Each row was made from one small tree. The marks that hang from a mark follow it in brackets, in alphabetical order. Every link used is in the known rows. Write each row's tree.
Known rows:
fote{bago{metil} reni}: [.19,.06,.09,-.29,-.12,.05,-.13,.38,-.16,.01,-.13,-.14,-.13,-.04,.06,.06,-.30,.14,-.06,.05,.14,.13,-.32,.22,-.14,.04,.10,-.16,-.05,.07,-.02,.04,.10,.00,-.05,.11,.01,.08,-.12,-.05,.12,.24,.06,-.19,-.16,.16,.07,-.13,.06,.19,.05,-.08,.13,.00]
vome{fozem{tobip}}: [.10,-.02,.07,.13,-.11,.00,.04,.25,.05,-.15,.08,-.07,.23,.15,.14,.01,-.29,-.01,-.14,.12,.07,.08,-.03,.10,.01,.28,.02,-.03,-.15,.02,-.10,.01,-.03,-.10,-.03,-.06,.26,.09,-.02,-.02,-.18,.20,-.28,.26,.11,-.20,-.05,.13,.21,-.14,-.02,-.10,.00,.11]
bago{fote{reni} metil{beloro tobip{fozem} vome}}: [.03,-.14,.20,.33,.01,.29,-.23,.53,.04,-.07,-.10,.15,-.07,-.08,-.24,.26,-.33,.32,.28,.13,.11,.33,-.18,.09,-.08,.55,.58,-.21,.12,.09,-.19,.44,.08,.15,-.24,.02,-.14,.14,-.12,.02,.28,.24,-.22,.32,-.02,.10,.45,-.05,-.37,-.11,-.22,-.15,.46,-.06]
beloro{metil{bago{fote} tobip{fozem} vome}}: [-.02,-.10,.03,.48,-.04,.16,.06,.28,.05,-.02,-.10,.18,.05,.12,-.25,.08,-.20,.31,.24,.08,.10,.31,.00,.13,.10,.25,.22,-.32,-.03,.08,.06,.33,.17,.20,-.10,-.02,.14,-.07,-.35,.10,.28,.11,-.07,.31,.07,-.09,.37,.02,-.28,-.20,-.30,.15,.30,-.03]
bago{fote{reni} metil{vome}}: [.05,.00,.12,.14,-.04,.04,-.02,.68,.09,.07,-.08,.14,-.25,.00,-.02,.26,-.23,.25,.14,.12,.13,.28,-.25,.03,-.18,.26,.42,-.06,.16,-.01,.03,.17,.08,.12,-.20,-.03,-.23,.17,-.10,.01,.11,.07,-.20,.09,-.18,.21,.19,-.04,-.14,.01,-.01,-.16,.29,-.02]
metil{bago beloro tobip{fozem} vome}: [.08,-.33,-.12,.50,.17,.16,-.09,-.10,.13,-.39,.04,.22,.09,.08,-.26,.02,-.09,.27,.34,.23,.14,.25,.17,.06,.02,.50,.20,-.36,.09,.18,.20,.26,.11,.09,-.07,.08,-.03,-.11,-.22,.00,.32,.16,-.01,.14,.11,-.15,.49,.00,-.42,-.13,-.07,.19,.39,-.09]
metil{bago beloro tobip{fozem}}: [.07,-.24,.00,.30,.12,.22,-.13,-.25,.04,-.21,.05,.00,.10,.00,-.19,.04,-.10,.14,.16,.12,.01,.16,.16,.13,.03,.45,.13,-.27,.03,.23,.08,.22,.11,-.02,.02,.12,.03,-.04,-.17,-.01,.30,.16,.00,.15,.14,-.14,.24,-.02,-.25,-.10,-.19,.13,.24,-.06]
bago{fote{reni} metil{beloro tobip vome}}: [.19,-.03,.16,.43,.05,.18,-.19,.58,.03,-.13,-.12,.20,-.10,-.12,-.10,.36,-.24,.33,.26,.19,.16,.40,-.20,.06,-.14,.46,.58,-.08,.18,.07,-.14,.32,.24,.15,-.20,.01,-.32,.13,-.21,-.07,.16,.16,-.21,.11,-.06,.07,.36,-.09,-.33,-.05,.04,-.25,.37,-.09]
fote{bago{metil{beloro tobip vome}} reni}: [.26,-.10,.00,.17,-.01,.13,-.33,.41,-.06,-.41,-.13,.10,-.09,-.06,-.12,.13,-.22,.29,.30,.22,.33,.40,-.29,.20,-.12,.42,.33,-.14,.00,.06,-.08,.24,.19,.13,-.16,.08,-.10,.00,-.25,-.13,.22,.36,-.04,-.17,-.04,.01,.41,-.14,-.31,.11,.15,-.11,.32,-.07]
beloro{metil{vome}}: [-.06,.08,-.07,.18,-.09,-.14,-.02,.29,.16,-.09,-.18,.18,.05,.17,-.02,-.03,-.04,.28,.23,.11,.04,.19,-.07,-.11,.07,-.06,.05,-.09,-.05,-.13,.04,.14,.07,.12,-.05,-.09,-.14,-.15,-.13,-.01,-.02,.10,-.15,.00,.06,-.02,.26,-.09,-.12,-.01,-.01,.07,.06,-.01]
beloro{metil{bago{fote} vome{fozem}}}: [-.11,-.08,-.04,.39,-.06,-.07,.16,.51,.21,-.03,-.09,.31,.05,.16,-.03,.14,-.17,.34,.07,.25,-.03,.46,.00,.03,.08,.24,.10,-.24,.00,.09,.28,.24,.17,.00,-.08,-.07,.13,.02,-.33,.04,.08,.12,-.37,.26,.11,-.13,.13,.06,.00,-.13,.04,.05,.26,.05]
bago{fote{reni} metil{beloro tobip vome{fozem}}}: [.06,-.08,.20,.43,-.08,.21,-.15,.72,.09,-.14,-.11,.19,.00,-.11,-.15,.33,-.35,.32,.14,.29,.09,.57,-.32,.04,-.06,.62,.50,-.03,.12,.09,-.15,.34,.15,.03,-.28,-.05,-.04,.25,-.22,-.04,.05,.22,-.38,.28,.03,.01,.24,.02,-.15,-.15,.14,-.34,.42,.01]
beloro{metil{bago{fote{reni}} tobip vome{fozem}}}: [-.07,-.07,.14,.53,-.24,.02,.09,.71,.06,-.22,-.09,.29,.05,.09,-.30,.30,-.33,.50,-.03,.29,.17,.58,-.32,.12,.02,.44,.22,-.30,-.05,.07,-.02,.22,.19,.12,-.23,-.10,.09,.19,-.55,-.07,.09,.15,-.35,.23,.00,.01,.12,.12,.01,-.21,.11,-.18,.29,.06]
fozem{tobip}: [.18,.02,.03,.14,.01,.06,.04,.04,-.04,-.10,.09,-.04,.08,.10,.15,-.04,-.10,-.08,.02,-.01,.11,-.05,.06,.09,-.01,.09,.11,-.10,-.11,.02,-.08,.01,.04,.03,.01,-.03,.03,.02,.10,-.02,-.08,.12,-.08,.11,.03,-.10,.00,.01,.00,-.04,-.12,-.03,-.02,.01]
fote{bago{metil{beloro vome{fozem{tobip}}}} reni}: [.26,-.13,-.04,.14,.00,.03,-.22,.62,.08,-.38,-.07,.09,.01,.16,.15,.09,-.50,.24,.13,.29,.25,.46,-.21,.14,-.09,.54,.37,-.23,-.11,.11,.02,.25,.08,-.05,-.17,.05,.04,.11,-.11,-.08,.01,.52,-.34,.04,.02,-.08,.37,-.09,-.05,.07,.19,-.14,.37,.01]
tobip{fozem}: [-.14,-.09,.04,-.09,.03,.11,-.01,-.01,.10,.04,.00,-.04,.00,.11,-.11,-.09,-.15,.07,-.02,-.06,-.07,-.04,.01,.04,.08,.07,.05,-.18,-.05,.03,-.05,.09,-.12,.00,-.04,.03,.15,-.04,.04,.08,.13,.05,.02,.14,.00,.03,.17,.02,-.06,-.05,-.23,.10,.07,-.01]
metil{bago{fote{reni}} beloro tobip vome{fozem}}: [.03,-.31,.03,.68,.03,.13,-.09,.47,.10,-.37,.02,.35,-.04,.01,-.27,.35,-.23,.41,.08,.35,.25,.64,-.14,.09,-.01,.72,.39,-.24,.13,.25,.09,.29,.14,.03,-.24,.00,-.01,.23,-.47,-.10,.19,.13,-.37,.22,-.02,-.05,.19,.12,-.17,-.15,.24,-.21,.43,-.05]

Write each row's tree:
[-.03,-.13,.10,.22,.01,.09,.06,.28,-.03,.09,.05,.09,-.27,-.02,-.09,.28,-.17,.17,-.16,.06,.09,.24,-.06,.14,-.08,.24,.18,-.32,.09,.18,.22,.13,.09,.03,-.08,.02,-.11,.14,-.32,-.01,.22,-.03,-.08,.00,-.18,.19,-.11,.02,.06,.02,-.06,-.18,.22,-.08] : metil{bago{fote{reni}}}
[-.06,.07,.19,.22,-.11,-.03,.02,.35,-.09,.14,-.15,.11,-.16,.04,-.10,.29,-.23,.29,-.09,.02,.03,.34,-.11,.08,-.03,.08,.13,-.36,.04,.11,.17,.17,.12,.10,-.03,-.01,-.17,.04,-.40,.01,.19,.06,-.21,.04,-.10,.21,.01,-.04,.12,.03,-.07,-.11,.13,-.02] : beloro{metil{bago{fote{reni}}}}
[.15,-.05,.03,.43,.12,.24,-.16,.33,.07,-.03,-.12,.21,-.07,-.15,-.02,.18,-.05,.12,.39,.15,.09,.32,-.02,.10,-.04,.37,.52,.02,.20,.04,-.04,.33,.28,.14,-.13,-.01,-.18,.01,-.04,.02,.14,.12,-.09,.16,.07,-.15,.34,-.11,-.47,-.11,-.06,-.09,.33,-.05] : bago{fote metil{beloro tobip vome}}
[.05,.00,.12,.57,-.13,.05,.01,.52,-.07,-.19,-.13,.29,-.06,.08,-.26,.30,-.18,.41,.12,.17,.23,.51,-.20,.10,-.01,.29,.23,-.28,.02,.04,.06,.24,.24,.26,-.17,-.02,-.17,.05,-.50,-.11,.22,.10,-.20,.06,-.09,.11,.20,-.01,-.15,-.09,-.03,-.16,.21,-.02] : beloro{metil{bago{fote{reni}} tobip vome}}
[.18,.15,.30,.11,-.12,.26,-.08,.54,-.21,.13,-.12,-.08,-.08,-.25,-.09,.31,-.27,.12,-.03,.00,.14,.17,-.40,.18,-.18,.27,.36,.03,.10,.04,-.24,.14,.17,.08,-.18,-.05,-.03,.29,-.19,-.03,.08,.08,-.02,.13,-.11,.12,-.01,.00,-.05,-.09,-.12,-.28,.21,.02] : bago{fote{reni} metil{tobip}}
[.19,-.05,-.19,-.14,.03,-.02,-.07,.35,.11,-.12,-.11,.03,-.06,.04,.13,-.10,-.08,.01,.22,.12,.16,.14,-.14,.17,-.09,.03,.09,-.08,.03,.01,.13,.07,.15,.08,-.09,.08,.00,-.08,-.06,-.01,.09,.24,.06,-.15,-.01,-.06,.30,-.13,-.21,.12,.09,.15,.21,-.01] : fote{bago{metil{vome}}}
[.13,-.15,-.09,.49,.12,.09,-.16,.03,.05,-.37,.00,.23,.07,-.01,-.18,.11,.08,.14,.35,.19,.16,.30,.09,-.05,.06,.34,.27,.00,.06,-.02,-.05,.18,.13,.12,-.11,.00,-.14,-.07,-.10,-.09,.11,.09,-.08,.03,.09,-.14,.32,-.05,-.37,-.08,.13,-.01,.19,-.07] : metil{beloro tobip vome}
[-.06,-.12,.19,.48,-.09,.16,-.01,.53,.00,-.14,-.10,.24,-.02,.10,-.36,.23,-.34,.50,.14,.14,.20,.38,-.20,.12,.02,.34,.24,-.44,-.05,.06,-.02,.33,.11,.21,-.20,-.05,.02,.06,-.45,.01,.32,.15,-.16,.25,-.08,.13,.40,.08,-.17,-.15,-.19,.00,.31,.00] : beloro{metil{bago{fote{reni}} tobip{fozem} vome}}
[.12,.07,.01,.36,-.14,-.01,-.02,.25,-.01,-.26,-.17,.16,.18,.05,-.17,.02,-.02,.27,.27,.15,.14,.22,-.14,-.02,.05,.02,.06,-.03,-.08,-.16,-.14,.15,.23,.21,-.07,-.07,-.06,-.13,-.21,-.08,-.02,.10,-.11,.06,.08,-.08,.33,-.01,-.22,-.13,.00,.02,.01,.04] : beloro{metil{tobip vome}}
[.04,-.05,.31,.17,-.03,.38,-.24,.39,-.07,.14,-.11,-.04,-.10,-.15,-.17,.24,-.39,.24,.11,.01,.04,.20,-.19,.18,-.04,.43,.55,-.17,.06,.14,-.23,.39,.15,.07,-.16,.00,-.04,.18,-.10,.07,.27,.22,-.08,.31,-.05,.12,.26,-.07,-.21,-.08,-.28,-.20,.32,-.02] : bago{fote{reni} metil{beloro tobip{fozem}}}
[.10,-.02,.04,.26,-.06,.07,.13,.68,.17,.01,.03,.07,.05,.09,.25,.09,-.33,-.01,.08,.19,.05,.24,-.11,.16,-.08,.39,.36,-.02,.04,.02,-.01,.21,.10,-.02,-.12,-.11,.22,.16,.02,.05,-.11,.22,-.32,.41,.08,-.19,.15,.07,-.02,-.17,-.04,-.11,.31,.05] : bago{fote metil{vome{fozem{tobip}}}}
[.25,.09,.11,-.14,-.19,.19,-.17,.36,-.25,-.14,-.17,-.10,-.03,-.14,-.07,.08,-.29,.13,.04,.03,.24,.12,-.43,.33,-.17,.12,.11,-.04,-.13,.05,-.23,.06,.19,.07,-.12,.10,.08,.13,-.22,-.09,.11,.25,.15,-.14,-.12,.07,.13,-.05,-.02,.07,.05,-.13,.11,.04] : fote{bago{metil{tobip}} reni}
[-.04,-.17,.02,.40,.08,.03,.08,.38,.08,-.15,.06,.30,-.27,.12,-.14,.33,-.13,.28,.05,.17,.22,.37,-.02,.06,-.10,.31,.26,-.32,.14,.15,.25,.12,.03,.14,-.19,.00,-.14,.10,-.34,-.04,.24,-.02,-.18,.00,-.23,.13,.14,.04,-.13,.03,.04,-.07,.33,-.08] : metil{bago{fote{reni}} vome}
[.27,-.13,-.14,.13,.07,.02,-.19,.39,.15,-.32,-.03,.07,.10,.17,.29,-.08,-.30,.09,.25,.31,.18,.35,.04,.18,.00,.42,.26,-.12,-.08,.10,.10,.26,.12,-.06,-.06,.04,.14,-.01,.02,-.03,.00,.48,-.25,.10,.16,-.27,.34,-.14,-.18,.04,.12,.04,.34,.04] : fote{bago{metil{beloro vome{fozem{tobip}}}}}
[.14,-.08,.00,.39,.04,.10,-.06,.53,.27,-.05,.01,.15,.04,.09,.26,.15,-.29,.07,.24,.22,.00,.41,.06,.09,-.03,.51,.54,-.05,.07,.12,.08,.34,.09,-.03,-.09,-.06,.02,.06,.06,.06,-.02,.26,-.47,.40,.19,-.23,.19,-.08,-.17,-.11,.01,-.10,.40,-.01] : bago{fote metil{beloro vome{fozem{tobip}}}}
[.17,-.18,-.11,.08,.15,.25,-.24,.17,.07,-.26,-.11,.06,.02,.02,-.10,-.13,-.22,.17,.41,.13,.18,.19,-.04,.21,.03,.33,.30,-.22,-.06,.11,-.10,.35,.18,.09,-.12,.10,.11,-.10,-.06,.02,.30,.39,.06,.04,.07,-.17,.58,-.12,-.49,.01,-.10,.17,.36,-.05] : fote{bago{metil{beloro tobip{fozem} vome}}}
[.04,-.05,-.08,.46,-.19,-.07,.10,.31,.08,-.40,-.11,.18,.33,.11,-.20,.06,-.14,.39,.10,.29,.12,.41,-.19,.11,.02,.33,-.06,-.22,-.09,.01,.09,.09,.25,.01,-.03,.00,.16,.01,-.40,-.08,-.06,.17,-.19,.15,.20,-.15,.28,.10,.01,-.22,.17,.05,.17,.11] : beloro{metil{bago tobip vome{fozem}}}
[.14,-.27,-.17,.42,.02,-.07,.19,.25,.21,-.47,.16,.13,.17,.27,.09,.01,-.18,.07,.07,.27,.18,.25,.10,.13,-.08,.47,.05,-.30,-.03,.08,.23,.03,.05,-.06,-.07,.02,.17,.07,-.19,-.06,-.07,.22,-.26,.17,.10,-.22,.13,.11,.04,-.11,.11,.06,.19,.07] : metil{bago vome{fozem{tobip}}}
[.22,-.13,.02,.14,-.09,.12,-.24,.57,.03,-.45,-.16,.13,.03,-.03,-.13,.10,-.38,.34,.14,.34,.25,.49,-.42,.19,-.09,.54,.30,-.13,-.04,.12,-.14,.22,.17,.01,-.22,.06,.12,.16,-.26,-.11,.11,.38,-.26,-.01,.05,-.04,.34,-.03,-.14,-.01,.28,-.21,.31,.03] : fote{bago{metil{beloro tobip vome{fozem}}} reni}
[-.16,.01,-.03,.16,-.19,-.16,.05,.44,.21,-.17,-.15,.19,.15,.20,-.03,-.03,-.20,.36,.11,.20,-.04,.34,-.14,-.10,.12,.07,-.03,-.03,-.10,-.08,-.01,.12,.06,.02,-.09,-.10,.15,-.01,-.13,.00,-.12,.16,-.37,.22,.15,-.07,.23,.01,.06,-.10,.13,.05,.07,.11] : beloro{metil{vome{fozem}}}
[.18,-.11,.02,-.07,.01,.31,-.31,.04,-.08,-.02,-.14,-.12,.01,-.12,-.05,-.11,-.21,.04,.22,.04,.05,.08,-.03,.28,.06,.28,.23,-.08,-.10,.14,-.17,.29,.21,.00,-.03,.11,.12,-.01,-.02,.05,.26,.37,.12,.06,.12,-.16,.37,-.13,-.32,.01,-.16,.16,.24,-.03] : fote{bago{metil{beloro tobip{fozem}}}}
[.17,-.17,-.14,.13,.00,.15,-.24,.40,.08,-.40,-.16,.11,.11,-.05,.02,-.03,-.19,.22,.23,.29,.17,.39,-.19,.19,.03,.42,.25,-.04,-.04,.11,-.04,.27,.20,-.02,-.14,.05,.19,.02,-.18,-.07,.03,.36,-.13,.06,.18,-.28,.36,-.07,-.29,-.08,.25,.00,.31,.05] : fote{bago{metil{beloro tobip vome{fozem}}}}
[.08,-.29,.04,.69,.13,.12,-.10,.32,.04,-.33,.01,.35,-.17,-.02,-.25,.38,-.08,.34,.23,.22,.32,.56,.03,.04,-.04,.57,.44,-.31,.14,.17,.14,.27,.18,.17,-.20,.02,-.23,.03,-.43,-.12,.31,.09,-.18,.05,-.14,.02,.24,.00,-.34,-.05,.16,-.14,.40,-.12] : metil{bago{fote{reni}} beloro tobip vome}
[.16,-.24,-.18,.57,.17,.07,-.11,-.14,.05,-.47,.03,.19,.06,-.02,-.14,.15,.10,.20,.33,.29,.22,.37,.12,.08,-.02,.50,.13,-.24,.15,.12,.20,.18,.18,.12,-.05,.08,-.20,-.09,-.26,-.10,.20,.11,-.09,-.06,.08,-.20,.32,-.02,-.34,-.05,.16,.07,.29,-.10] : metil{bago beloro tobip vome}
[-.01,-.24,.05,.44,.18,.34,-.11,-.09,.06,.03,.03,.11,-.08,-.05,-.17,.13,-.11,.11,.10,.04,.06,.21,.25,.17,.12,.41,.30,-.27,.09,.24,.11,.34,.14,.04,-.04,.05,.09,.00,-.21,.11,.37,.09,.02,.31,.09,-.16,.19,-.01,-.33,-.14,-.22,.10,.32,-.05] : metil{bago{fote} beloro tobip{fozem}}
[.06,-.08,-.10,.41,-.08,-.13,.10,.37,.20,-.34,-.02,.10,.29,.32,.10,.02,-.26,.23,.10,.27,.06,.32,-.03,.11,.00,.31,.00,-.34,-.14,.03,.21,.10,.12,-.01,.02,-.02,.06,-.05,-.28,-.05,-.08,.30,-.36,.27,.19,-.18,.26,.03,.07,-.12,.04,.07,.17,.05] : beloro{metil{bago vome{fozem{tobip}}}}
[-.05,-.19,-.11,.40,.17,.04,.13,.19,.19,-.09,.07,.26,-.15,.10,-.03,.13,.02,.10,.12,.12,.12,.30,.18,.05,-.01,.24,.21,-.27,.18,.10,.36,.15,.08,.12,-.05,-.01,-.07,-.06,-.24,.04,.21,-.04,-.09,.09,-.07,-.04,.13,.03,-.21,-.03,-.02,.08,.35,-.09] : metil{bago{fote} vome}
[.18,-.21,.04,.07,-.02,.22,-.33,.45,.00,-.32,-.15,.09,-.03,.07,-.23,.07,-.39,.34,.31,.16,.24,.32,-.22,.18,-.09,.44,.37,-.30,-.03,.10,-.13,.36,.08,.12,-.22,.11,.04,.01,-.17,-.05,.32,.42,-.02,-.01,-.06,.09,.54,-.11,-.37,.04,-.04,.01,.40,-.05] : fote{bago{metil{beloro tobip{fozem} vome}} reni}
